Known rows, with every step that occurs:
b, a, s: [ -9 -16  -4   4   1   6   4   1 -11 -10   8   8  15  -2 -15  -9  25  -6
   5   2   2  11  -5   4   1 -12  -5   2  11  -4  16  -5  -2]
g, h, l, p: [ -1 -15 -11 -11   1  12   3  10   9  -7   7  19  11 -15   0  -4  25   3
  -8  -3  -2 -15   1  -7  -1  -8   6 -10  16 -10  13  -7   4]
x, k, h, l, p: [  6  -4 -11 -13   0   5   1  10   5  -9   7   9  19 -15  -2  -5  19  -6
  11 -11   5  -8  -3  -5   5  -6  -7  -5  12 -12  16   0  -2]
l, p, d, h, k: [ -1   8  -7 -17   3   3  -4  12  -6  -9  13  16  31 -12   8 -12   6 -14
 -23  -6  -8 -12   4  -7   2  -7   9  -1   6  -1   9   0   8]
p, l, h: [ -1  -6  11 -13   2  -8   4   8  -7  -7   1  11  15  -3 -11  -1  11   1
   0  -1 -10   0  -4   5   3  -5  -8  -5   5 -12  10  -3  -4]
a, s, h, l: [  6 -19  -3   3 -10   0   2   8   3  -1  -1  11  11   1   1  -5  18 -11
   8  -5  -2  -3  -8  -3   3 -15 -10  -4   7 -11  20   2  -3]
b, a: [-10  -9   3  -3   5   2   3   1 -10 -12   8   9  18  -6 -18  -7  21   0
   9  -3   6   9  -5   6   0  -6  -2  -5   8  -8  11  -5   9]
z, k, h: [ 13  -7  11  -5   6   6 -24   7 -11 -16  -5  12  14  -7 -12   0  18  -6
  19   1  13  -7 -11   3   5  -8  -9 -12  11 -12   8   7  -6]
b, a, s, h: [ -5 -13   6   6  -4   3   1  -3  -5  -8   1   5  18  -1  -7  -9  17 -10
  17  -2   7   6 -10  10   2 -16  -9   4   4 -11  19  -5   1]
g, h, k, x: [  8  -6  -5 -10   9   6 -21  19  -5 -18   2  13   8 -15   3  -3  14  -7
 -17  11  -2  -3  -4   6  -3 -16   6 -18  10   3   8  -3  -4]
s, h, k: [ 10  -8  16  -3   2  -5 -11  14  -6 -16  -2   9  21   0   2  -7   4 -16
   5   0   1   3  -7   2   1 -13  -1  -5  -4  -9  15   3   4]
g, h: [  5 -14   0  -7   3   7 -10   7  -2 -15  -2  14  14  -7  -9   0  20   0
  -3   7   4  -7  -4   7  -4  -6   1 -10   9  -7   8  -6   6]
z, k, x: [  6  -8  -3 -10  12   1 -20  18  -5 -11   0  12   4 -18  -5   6  18  -2
   6   3   2   6  -6   6  -2 -13  -4  -8  11  -2   4   6 -11]
x, k, h: [ 12  -2   0  -9   2  -1 -14   8  -6 -18  -2   3  22  -7 -12  -1  13 -10
  17  -1  10   1  -9   8   2  -5 -11  -5   5 -10  11   4  -1]
h, d, p: [  4  -4   7 -14  -5  -9  -8  12  -3 -13   7  16  26  -5   2  -8  22 -18
  -1 -10   5   3  -9  -9  -8  -4   2 -10  18  -6  15   5  13]
z, k: [  8 -13   8  -6   9   1 -12  13  -9 -10  -2  14  13  -9 -10   2  19  -2
   7  -1   2   4  -2   0   0  -8  -6  -2   9  -9   8   8  -4]
l, p, d, h, s, a: [ -7  -1 -19 -20   2   4  -7   9  -3   0  13  18  35 -16   6 -17  10  -4
   8  -8 -13 -22  -4 -12   0  -8   4  -9   2   2  11  -2  12]
d, p, l: [ -5  -7  13 -14  -7 -14   1  10  -2 -16  11  11  20  -3 -10  -2  12  -2
  -2  -6  -6  10 -14  -3   0   3   3  -6  16 -10  13  -6  -1]
d, h, s, a: [  4 -13 -18 -13   4   1  -7   9 -10  -7   5  16  29  -2   0 -12  15  -1
  19  -2  -5 -15  -6  -9   2  -9  -3 -12  -3  -2   9  -1  12]
k, h, s: [ 12 -11  -1  -7   2   2 -20  11 -10 -16  -2   9  22  -4 -10 -11  19  -5
  11   5   8 -11 -17  -2  -2  -6  -5 -17  10  -2  15  -7   1]
l, p, d: [ -8   2   2 -14  -1   2  -3  10   1  -6   9  13  24 -16  -5  -6  11  -7
  -7  -4  -6  -2  -3  -2  -4  -2   6  -2   9  -2  13  -2   4]
s, h: [  7  -7  12  -4  -2  -4  -8   7  -1 -11  -4   8  19  -2  -6  -2   8  -9
  17  -2   8   0 -11   8  -4  -9  -6  -2  -2 -13  12   1   6]
a, b: [ -7  -9   2   0   5  -1  -3   6 -14  -6  -4  13  23   2 -12   2  15  -1
  -6   0   2   9  -5  -2   2 -10  -1   0  10 -13  15   0  -7]
x, k, h, d, p: [ 15   3   3 -18  -8  -7 -17   9  -5 -19   3   9  32 -10   3  -8  19 -24
  10 -12  13  -2 -11  -2  -1  -6  -9 -11  18  -9  16   8   8]
h, g: [  5 -10  -3  -4   6  -5   1  15  -6 -17   0  16  10   4  -8  -1  13  -6
   6   3   0   9  -7 -13   1  -9  -2  -3   1  -8   7  -9   2]
g, h, l: [  4 -18  -9  -7  -1   8  -2   8   2  -8   2  18   9  -7  -6  -1  27   3
  -8  -1  -1 -12  -2  -3   2  -7  -2 -18  13  -9  10  -1   7]
p, d: [ -4  -2   3  -9  -2  -3  -9   9  -7  -7   4  10  22 -10 -12  -3  12  -9
  -8  -2  -5   2  -5   3  -2  -1   0 -11   8  -1  10   2   7]
g, h, s, a, b: [ -5 -22  -7  -7   5   9 -16   7 -15  -5  -7  19  27  -5  -3  -9  19  10
   6   2  -8 -12  -6 -10   3 -18  -1 -16   8  -4  17  -5  -1]
a, s, h, l, p: [  1 -16  -6   0  -8   5   7  10  11   0   4  13  12  -5   6  -7  17 -10
   8  -8  -4  -6  -5  -7   1 -16  -3   6   9 -13  21  -2  -7]
d, p, l, h: [  0  -2  15 -22  -4 -13  -2   9  -2 -10   2  13  23   1  -6  -4  11  -4
   0  -7  -5  -1 -10  -1   2  -4  -7  -3  11 -15  10  -6  -3]

Rows:
[ -2  -8  11 -17 -11  -8  -4   7   0 -14   9  17  20 -10   0  -5  23  -6
 -15  -7  -5  -6  -8  -5  -3  -4   4 -19  26  -7  16  -3  11]	g, h, d, p, l
[  4   5  -6 -12   1  -3 -10  11 -12 -10   8  14  29  -5   3 -10   9 -15
 -23  -2  -6 -10   1  -3   4  -7   2 -11   3   0   6   4  10]	p, d, h, k
[ -6   0   2 -13  -9  -1   1   9   7   1   5  15  20 -15   5  -8  11  -7
   0 -17  -7 -12  -6  -5   2  -7  -1  -8   6 -10  16   1   9]	s, h, l, p, d
[ 10  -5  -2 -10   7  -3  -3  14  -7 -12  -9  18  13   6  -4  -1  12  -8
   7   2  -1  -2  -2 -12   2 -15 -10  -1  -3 -12   5 -10   0]	l, h, g
[ 12  -6 -10  -9  -3  -1  -5   9  -4 -11   2   7  17  -9  -8  -3  21  -8
  12  -9   5  -5  -6  -1   8  -6 -14 -15  10 -12  13   5   0]	x, k, h, l
[ 14  -4  -8  -7   5  -5  -8  12  -6 -21  -5   8  15  -1  -7   0  12 -13
  18   0   8   1  -9  -8   5 -11 -13  -5   0 -12  10  -5  -2]	x, k, h, g
[  2   0   4 -16   9  -9  -8  19  -9 -12   5  10   9 -10   0  -3   7  -6
 -14   2 -17   4  -5   2   5 -15  -2 -12   4  -2  10   0 -15]	p, l, h, k, x
[ 10 -21  -7  -9   4   6 -16  13  -5 -12  -1  13  18  -8  -5  -8  24   4
  -7   8   1 -10  -6   1  -7  -9   0 -12  10   0  12 -12   6]	g, h, s
[  5  -9   9 -23  -3 -13 -10  15  -5  -8   3  13  25  -1  -1 -11  15   0
  -4  -5 -11  -5 -13  -7  -1  -7  -7  -5  13  -7  14 -11  -3]	d, p, l, h, s
[  9  -7   5  -3   1  -9  -3  13   1 -15  -7  14  12   5  -2  -1   4  -9
  17   0   3   2 -11  -7   1 -14  -8  -2  -6 -14  10  -8   6]	s, h, g
[ -1  -6 -20 -13   1   6  12   7   6  -2  12  19  18  -7   4  -5  20   0
  -4 -11   1 -16   1 -11   3  -6   1  -2  10 -12   8  -4   9]	d, h, l, p
[  2  12 -15 -16   5  -2 -17  15  -9  -9  10  12  20 -13   6  -5   8 -14
 -24   0  -6  -8  -3   3   2 -11   3 -16   6   6   4   2   4]	p, d, h, k, x
[ -6  -6 -10 -14  -5  12  -1  10   8  -1   9  20  16 -21   0  -7  22   0
 -20  -7  -9 -19   1  -6   1  -5   5 -16  18  -4  12  -5   8]	g, h, l, p, d
[ -1  -3  24 -14 -17 -20  -1   7   1 -12   7  12  24  -4   4  -7  10 -14
   5 -16  -3   1 -15  -3  -2  -6  -1 -11  14 -13  19   2  12]	s, h, d, p, l
[ -3  -6   0   3   3   2 -11   9  -8 -13   6   5  10  -8   3 -11  13 -15
   3   3   0   8 -10   9   3 -26  -5  -3   6  -1  18  -2  -9]	b, a, s, h, k, x
[-13 -12   2  -3   5   2  -5   5 -15  -5  -4  15  26   1 -10  -3  10   0
  17  -5  -5   6  -5 -10   8 -12  -1  -8   3 -12  15   7  -4]	s, a, b
[  9 -14   0   6  -3  -5  -2  11  -1 -12  -7  12   9   7   2  -2   9 -18
  14   3   0   4 -10 -10   2 -20  -9   4  -2 -11  15 -11  -6]	a, s, h, g
[  2  -8   5 -12   5 -12   9  13  -8 -12  -2  17   9   4  -6   0  10  -2
   1   1 -13   1  -5 -12   6 -11 -10  -3   0 -13   9 -11  -6]	p, l, h, g
[-11  -4 -17 -12   1   0 -14   4 -21   6   2  19  40  -3   1 -13  12   1
  -2 -10 -12 -17  -4 -14   8 -14  -5 -15   3  -1  12   1   6]	p, d, h, s, a, b
[ -3 -12  -9 -10   1   5   9  13   6  -5  10  17  14 -11  -3  -6  21   0
  -2  -9  -4  -1  -2 -11   0  -4   5  -4  11 -10  13  -2   3]	h, l, p
[  2 -20  -5 -11   5   0  -9  14  -9 -10   3  14  23  -6  -6 -13  15   0
  25  -1  -9   0  -9 -10  -1  -9   0 -14   0   1  15   1   6]	h, s, a
[ -2  -4 -16 -16   1   0 -13   7 -11  -3   7  16  33  -8   0 -16  12  -4
   8  -6 -11 -20  -6  -9   3  -8  -3 -19  -1   4   9   2  16]	p, d, h, s, a
[  7   3 -16 -11  10  -1 -12  16  -7 -15   8  12  15  -7   5  -3  10 -11
 -12   4   0  -3  -4   3   1 -14   1 -11   4   1   3  -1  -1]	d, h, k, x
[ -5 -17  -3   6  -7   3   7  -1  -2  -2   6  10  11  -1  -5 -11  25  -5
  10  -8   1   1  -8   0   8 -17 -12  -4   7 -13  19  -2   2]	b, a, s, h, l
[ -1   4  -9 -12  -1  -3  -6   3  -8  -5   7  13  27  -6  -6  -3  13  -9
 -10  -4   0 -12  -3   4   0  -3  -4  -8   5  -3   4   0  13]	p, d, h
[ -5 -12 -17  -8   6   2  -8   5 -18   1   0  18  33   3   0  -9  14   6
   8  -5  -5 -13  -5 -14   7 -16  -5  -9   2  -7  13  -3   3]	d, h, s, a, b
[  2   4 -16 -11   0  -7  -1   8  -6  -9   4  18  20   0  -2  -3  10 -10
 -10  -2  -1 -10  -4 -13   5  -7  -6  -8   1  -4   2 -10  13]	p, d, h, g
[  4  -4  -4  -8  10  -2 -14  21  -9 -17   5  10  11 -10   0  -4  10 -12
  -9   5  -5   9  -5   1  -3 -12   5 -13   6   4  11   3  -7]	h, k, x
[ -9  -3 -10 -14  -4   3   4  12   3  -1  13  17  19 -17  -1  -8  18  -4
 -13 -13 -11  -6   0 -11   1  -2   4 -10  14  -4  14   1   6]	h, l, p, d
[ 10   1  10 -14 -10  -4 -19   5  -5 -19   3  13  28  -4   0 -10  20 -19
  10  -8  16  -8 -18  -7  -4  -6   0 -20  23  -8  15   3  12]	k, h, d, p
[  9   1   9 -23  -4  -7 -12  11  -5  -8   0  18  27  -3   5  -8  20 -18
   0 -11   6  -6  -4  -6  -6 -11  -6  -6  14 -11  12   4  11]	l, h, d, p
[  4 -22  -8 -11   5   8 -16  11  -6 -12  -1  16  21  -9  -3 -11  20   4
  17   6  -6 -15  -7  -5  -2 -12   0 -21   3   0  14  -3   8]	g, h, s, a
[  6 -11   1  -8  -1   4  -8   7  -5 -13   1  17  16 -10  -2  -5  26  -7
  -8   1   3  -9   0   1  -7 -10   2 -16  16  -2  12   3  15]	g, h, d
[ -4   3  -6 -13  -8   8  -7   8   1  -6  10  14  21 -16  -2  -9  17  -8
  -1 -11  -2 -17 -10  -9   5  -2   0 -19  18  -6  15  -1   3]	k, h, l, p, d
[  9  -4  -6  -8   7   0  -4  12 -11 -16   7  14  23   2   1  -7  11 -11
 -12   1   1  -5   1  -3   3  -9   1  -5   0  -6   7   1   8]	d, h, k
[  7  -5 -17  -7   5  -5   5   9  -5 -15   2  18  15   7  -2   0  13  -6
   3   2   5  -5  -4 -12   2 -10  -5  -3  -1  -9   2 -13   8]	d, h, g
[  0   5 -12 -17  -6   4  -5  10   3  -5   9  10  24 -22  -2  -8  16 -10
  -1 -15  -3 -13  -3  -4   7  -4  -7 -12  14  -7  16   4   2]	x, k, h, l, p, d
